What can hang from each mark
sile: fifi govim sepam votuf
fifidek: fifi sepam
sepam: fifidek
fifi: fifidek sile
votuf: sile
govim: fifidek sile

Each row was made from one small tree. The marks that hang from a mark follow it in brackets, in alphabetical order. Every link used is in the known rows. Write each row's tree.
Known rows
fifi{fifidek sile}: [ 0.51  1.70 -1.41 -1.76  2.46  5.64  2.65 -1.94  0.98  2.85 -2.96  4.95
 -2.20  1.81 -1.62 -1.05  1.12  0.75  2.18 -0.80 -2.16 -0.61 -9.10]
sepam{fifidek{fifi{sile}}}: [ 1.90  4.99 -1.35  4.60  0.56  4.36  3.37 -1.27  0.02  3.83 -0.15  2.21
 -4.22  4.61 -3.62 -3.31  0.81  0.11  5.70 -2.55 -1.40  5.14 -5.31]
sile{govim}: [-2.05 -3.32  1.43 -3.01 -0.20 -1.09  3.71  1.08 -0.54  3.43  2.28 -0.09
 -0.96  1.42  0.79 -0.30  4.61  1.44  0.25  0.37  0.48 -1.92 -5.58]
votuf{sile{sepam}}: [-2.20  0.85  0.65  0.55  1.62 -3.87 -0.20 -1.06  2.14  2.54 -0.79 -1.15
 -5.75 -1.28 -1.40 -2.87 -0.10 -1.70  0.93 -0.48 -1.12 -4.48 -5.60]
fifidek{fifi sepam}: [-0.67  2.51  0.76  4.37 -2.23  4.58 -0.36  2.25 -2.06  3.05 -2.48  2.86
 -4.76  3.04 -1.66 -3.31 -0.78 -0.69  3.68 -5.77  0.21 -0.26 -0.18]
sepam{fifidek{fifi{sile{govim votuf}}}}: [ 4.56  0.04 -0.67  2.23  0.91  1.06  1.37 -2.02 -1.28  3.62  2.54  0.40
 -0.82  2.85 -2.22 -0.41  5.12 -0.45  3.87 -0.07 -3.80  6.13 -3.19]
fifi{fifidek sile{govim votuf}}: [ 2.72 -2.58 -0.99 -3.66  2.75  2.21  0.14 -2.04 -0.27  2.96 -0.14  2.89
  1.25  0.11 -0.63  1.53  5.48  0.57  0.44  1.47 -4.68  0.07 -7.02]
votuf{sile{govim{fifidek{fifi}} sepam}}: [ 1.96 -2.93  6.16  0.62  2.44 -1.97 -3.33 -0.51  0.59  0.35 -1.04 -2.77
 -3.95 -0.89 -0.75 -1.15  0.67 -3.15  4.38 -2.99 -1.18 -4.05 -0.66]
sile{sepam{fifidek}}: [-1.19  1.87 -1.85  0.84 -2.55 -2.90  3.26  0.61 -0.79  2.79  0.26  1.88
 -3.25  1.88 -5.88 -2.16  1.18 -2.42  1.04 -0.97 -0.23 -0.18 -4.11]
sile{govim votuf}: [-1.27 -4.79  0.23 -2.64 -0.23 -3.46  0.98 -0.36 -0.88  3.41  2.94 -0.32
 -0.85 -0.60  0.19  1.49  7.43  1.72 -1.60  1.86 -1.73 -0.24 -3.92]
fifidek{sepam}: [-3.61  1.50  0.23 -0.05 -2.59  2.50  2.22  0.93 -0.63  2.66 -1.53  3.40
 -4.44  1.22 -1.61 -1.95  0.46 -1.18  0.98 -3.09  0.14 -1.37 -2.20]
sepam{fifidek{fifi}}: [-0.13  4.40 -0.57  3.12 -1.65  1.14  3.59 -0.31 -0.31  2.66  0.19  2.84
 -4.72  3.64 -4.56 -3.02  0.73  1.09  4.18 -4.16  1.11  3.57 -4.21]
fifi{sile{govim sepam}}: [ 1.98 -3.42 -1.11 -0.79  1.20 -0.79  1.18  1.06 -1.55  4.85  0.70 -1.59
  0.93  2.58  0.74 -1.10  2.71 -3.24  0.98  1.45 -3.29 -2.95 -5.53]
votuf{sile}: [-3.62  1.53  1.43 -0.96  1.63 -0.97  2.63 -2.57  3.53  2.22 -0.55 -0.04
 -6.46 -1.96 -0.71 -2.71  1.24  1.55  1.46 -0.53  0.14 -2.21 -7.08]
fifi{sile{votuf}}: [ 0.46 -1.07 -3.06  1.10  1.09  0.71 -0.16 -2.16  1.07  5.00  0.71  0.44
 -3.10  0.24 -0.02  1.03  6.00  1.93  0.15  2.41 -4.77  2.11 -6.03]
fifidek{fifi}: [-0.08  1.09  0.37  3.60 -0.23  2.05  0.82  1.28 -0.90  3.46 -0.19  1.09
 -5.07  3.15 -0.88 -1.71  1.56  2.17  3.27 -3.53  0.49 -0.02 -4.02]
govim{sile{fifi votuf}}: [-1.21 -3.10 -2.61  2.05 -1.59 -4.56 -1.20 -0.46  0.71  2.12  2.58 -0.82
 -4.52 -1.81 -1.88 -1.35  4.57  1.65 -0.59 -0.67 -1.97 -0.31  4.05]
govim{sile}: [-0.02 -0.14 -0.97  0.22 -0.59 -0.88  4.30 -0.69  1.72  2.22  2.13 -0.20
 -2.51 -0.56 -1.51 -0.75  1.76  0.34  1.46 -0.94 -0.44 -0.37 -2.43]

Write each row's tree
[ 3.34  1.82  0.25  1.78  1.20  3.01  4.40 -0.64 -1.03  3.42  1.41  0.72
 -0.50  4.62 -2.00 -2.88  2.44 -0.84  6.12 -1.81 -1.20  4.21 -4.67]
sepam{fifidek{fifi{sile{govim}}}}
[-0.67 -5.66 -0.60 -1.30 -0.22 -4.94 -4.32  1.53 -2.92  2.48 -0.69  2.24
 -0.71 -0.11 -2.29 -1.39  3.79 -1.34 -1.67 -1.40 -1.58 -5.88  0.66]
sile{fifi{fifidek} govim sepam votuf}
[-3.18 -1.59  1.53  0.82 -2.43  1.70 -1.07  0.49  1.07 -0.43 -1.45  2.38
 -5.62 -2.17 -2.32 -2.25 -0.30 -3.01  3.36 -4.69  0.43 -1.49  8.91]
govim{fifidek{sepam} sile{fifi}}
[ 3.65 -1.32 -0.68  3.37 -2.03 -4.94 -1.12  0.74 -3.60  3.20  2.48 -0.50
 -0.32  1.63 -4.50 -1.03  3.87 -2.58  2.00 -1.58 -2.55  2.07 -0.41]
sile{govim sepam{fifidek{fifi}} votuf}
[ 1.07 -4.27  2.21 -2.00  0.11  3.24 -1.48 -1.42 -0.76  2.49 -0.58  1.33
 -1.63 -1.19 -0.12  2.86  5.71 -2.82  1.50 -0.01 -4.78  1.58  0.88]
fifi{sile{govim{fifidek{sepam}} votuf}}
[ 2.44 -1.14 -0.08 -2.87  1.08  4.63 -0.25 -1.65 -1.40  2.61 -2.31  4.44
  1.35 -0.37 -1.26  0.18  2.59 -2.58  1.15 -0.90 -4.90 -0.19 -3.40]
fifi{fifidek{sepam} sile{govim votuf}}
[ 5.37 -2.49 -0.35  6.02  1.52  1.09 -6.53 -0.72 -1.24  3.28 -1.87 -0.48
 -4.15  1.41 -1.98  1.88  3.84 -1.88  2.73 -1.52 -6.34  1.46 -0.05]
govim{fifidek{fifi{sile{sepam votuf}}}}
[ 1.29 -6.21  1.77 -2.42  2.05  0.96 -0.80 -2.58  0.46  2.73  1.63 -0.23
 -1.09 -1.30  0.35  4.36  7.96  0.50  0.47  2.13 -4.74  1.87 -2.86]
fifi{sile{govim{fifidek} votuf}}
[-3.50 -0.80  1.59 -1.02 -0.21 -7.00  1.23 -0.31  1.01  1.74  0.72 -0.80
 -3.96 -0.93 -3.33 -5.66  0.84 -3.43  2.74 -0.98  1.47 -4.19 -0.08]
votuf{sile{fifi govim sepam{fifidek}}}
[ 0.92 -3.53  0.38 -0.38 -0.36 -1.62 -0.66 -2.24  2.07  0.52  2.23 -0.58
 -3.66 -3.58 -2.82  3.92  5.51  0.64  0.10 -0.23 -3.63  2.17  1.65]
govim{fifidek sile{votuf}}
[ 1.10  0.46  1.06 -3.49  1.11  6.79  2.48 -0.48 -0.89  2.05 -3.40  5.36
  1.25  1.27 -0.66 -2.14 -0.21 -3.31  2.93 -2.33 -2.01 -2.01 -4.73]
fifi{fifidek{sepam} sile{govim}}
[ 0.44 -4.01 -3.25  4.21 -2.27 -7.05 -3.92  0.84 -0.97  2.75  1.57 -2.20
 -3.48 -1.48 -2.40 -2.17  2.73 -2.25 -0.95 -0.95 -3.36 -3.12  5.92]
govim{sile{fifi sepam votuf}}
[ 3.72  0.82 -1.75  6.17  1.40  2.43 -2.17  1.30 -1.58  4.74 -1.85 -0.24
 -3.30  4.70 -0.71 -3.00 -0.11 -2.22  4.00 -2.35 -3.73 -1.23 -3.83]
fifidek{fifi{sile{sepam}}}
[-2.78 -0.78 -1.27  0.43 -0.72 -1.43 -1.96  1.95 -1.38  2.27 -3.52  4.20
 -3.88  1.80 -3.42 -3.88 -0.18 -1.10  0.52 -3.91  0.56 -6.88 -1.44]
sile{fifi{fifidek} sepam}
[-0.92 -0.90 -0.07 -1.55 -2.17 -4.21  4.78  1.01 -1.64  2.76  2.18  0.32
 -0.30  1.83 -4.28 -1.66  2.08 -3.33  1.57  0.15  0.29 -0.68 -3.89]
sile{govim sepam{fifidek}}
[-0.93 -2.75  1.93 -1.92  2.14 -4.84  0.91 -0.61  1.15  2.74  0.45 -2.88
 -2.22 -1.54  0.22 -2.44  1.32 -3.06  1.31  0.25 -1.16 -5.84 -5.38]
votuf{sile{govim sepam}}
[-0.03 -5.68 -0.73  2.81 -1.94 -5.80 -5.56  0.29  0.38  0.87  1.11 -1.46
 -4.68 -3.19 -3.27  0.61  3.85 -2.23 -0.18 -1.56 -3.41 -2.21  8.30]
govim{fifidek sile{fifi sepam votuf}}
[-0.07 -1.86 -2.11 -0.07 -0.19 -1.82 -1.55 -0.77  0.62  0.96  0.28  2.81
 -3.03 -2.22 -3.74 -1.42  2.65  0.85 -0.13 -2.35 -1.60 -1.69  2.12]
govim{sile{fifi{fifidek} votuf}}
[ 4.62 -3.45 -1.35 -1.60  2.49 -0.81 -2.13 -0.69 -1.67  3.48 -0.64  1.26
  2.07  0.22 -1.59  0.86  3.63 -2.74 -0.09  1.00 -5.94 -2.58 -5.79]
fifi{fifidek sile{govim sepam votuf}}
[-3.23 -4.70 -2.44  3.27 -2.21 -6.41 -5.21  1.78 -1.87  4.05 -0.08  0.38
 -4.69  0.40 -1.99 -1.23  4.24 -0.43 -1.77 -0.54 -2.07 -3.89  1.71]
sile{fifi sepam votuf}
[ 2.81 -4.85 -2.10  0.37  1.24 -3.32 -1.46  0.02 -1.79  4.76  1.79 -2.52
  1.05  0.79  0.20  0.89  5.69 -2.45 -0.31  3.02 -5.70 -1.23 -4.11]
fifi{sile{govim sepam votuf}}
[ 4.66  3.72 -1.60  5.53 -1.97 -2.51  2.23  1.03 -0.97  1.85  1.28 -1.21
 -2.48  1.89 -6.46 -3.81 -1.86 -4.16  4.91 -3.79 -1.59  1.58  0.84]
govim{sile{sepam{fifidek{fifi}}}}
[ 3.81 -0.16  2.02  4.31 -1.40  2.35 -4.06 -0.57 -0.40 -0.01 -0.53  0.68
 -4.60 -2.17 -3.67  0.99  1.40 -2.63  3.34 -4.88 -4.14  2.64  7.34]
govim{fifidek{fifi sepam} sile{votuf}}
[-2.43 -3.53  1.45  0.19 -1.19 -0.66  0.37  0.01  1.70  0.32  0.54  0.53
 -5.39 -1.67 -1.73 -0.64  2.32 -0.01  1.88 -2.66  0.83 -1.42  4.86]
govim{fifidek sile{fifi}}
[ 0.79  2.69 -3.13  1.53 -0.33  0.18  3.26 -0.81 -0.30  4.35 -0.53  1.65
 -2.35  2.63 -4.47 -2.28  0.94 -3.37  3.02  0.57 -2.86  1.60 -6.11]
fifi{sile{sepam{fifidek}}}
[-3.15 -6.45 -0.23 -1.09 -1.07 -4.51 -1.72  0.83 -1.57  3.33  2.34  0.36
 -2.39 -0.09  0.28 -0.78  6.93  2.50 -1.19  0.01 -0.09 -1.75  1.12]
sile{fifi govim votuf}
[-3.23 -3.01  0.99 -3.75 -0.01  0.04  1.17  1.17 -1.05  1.43 -0.99  4.24
 -1.32  1.87 -0.62 -2.80  2.81  1.28  0.90 -2.98  2.61 -4.68 -2.45]
sile{fifi{fifidek} govim}
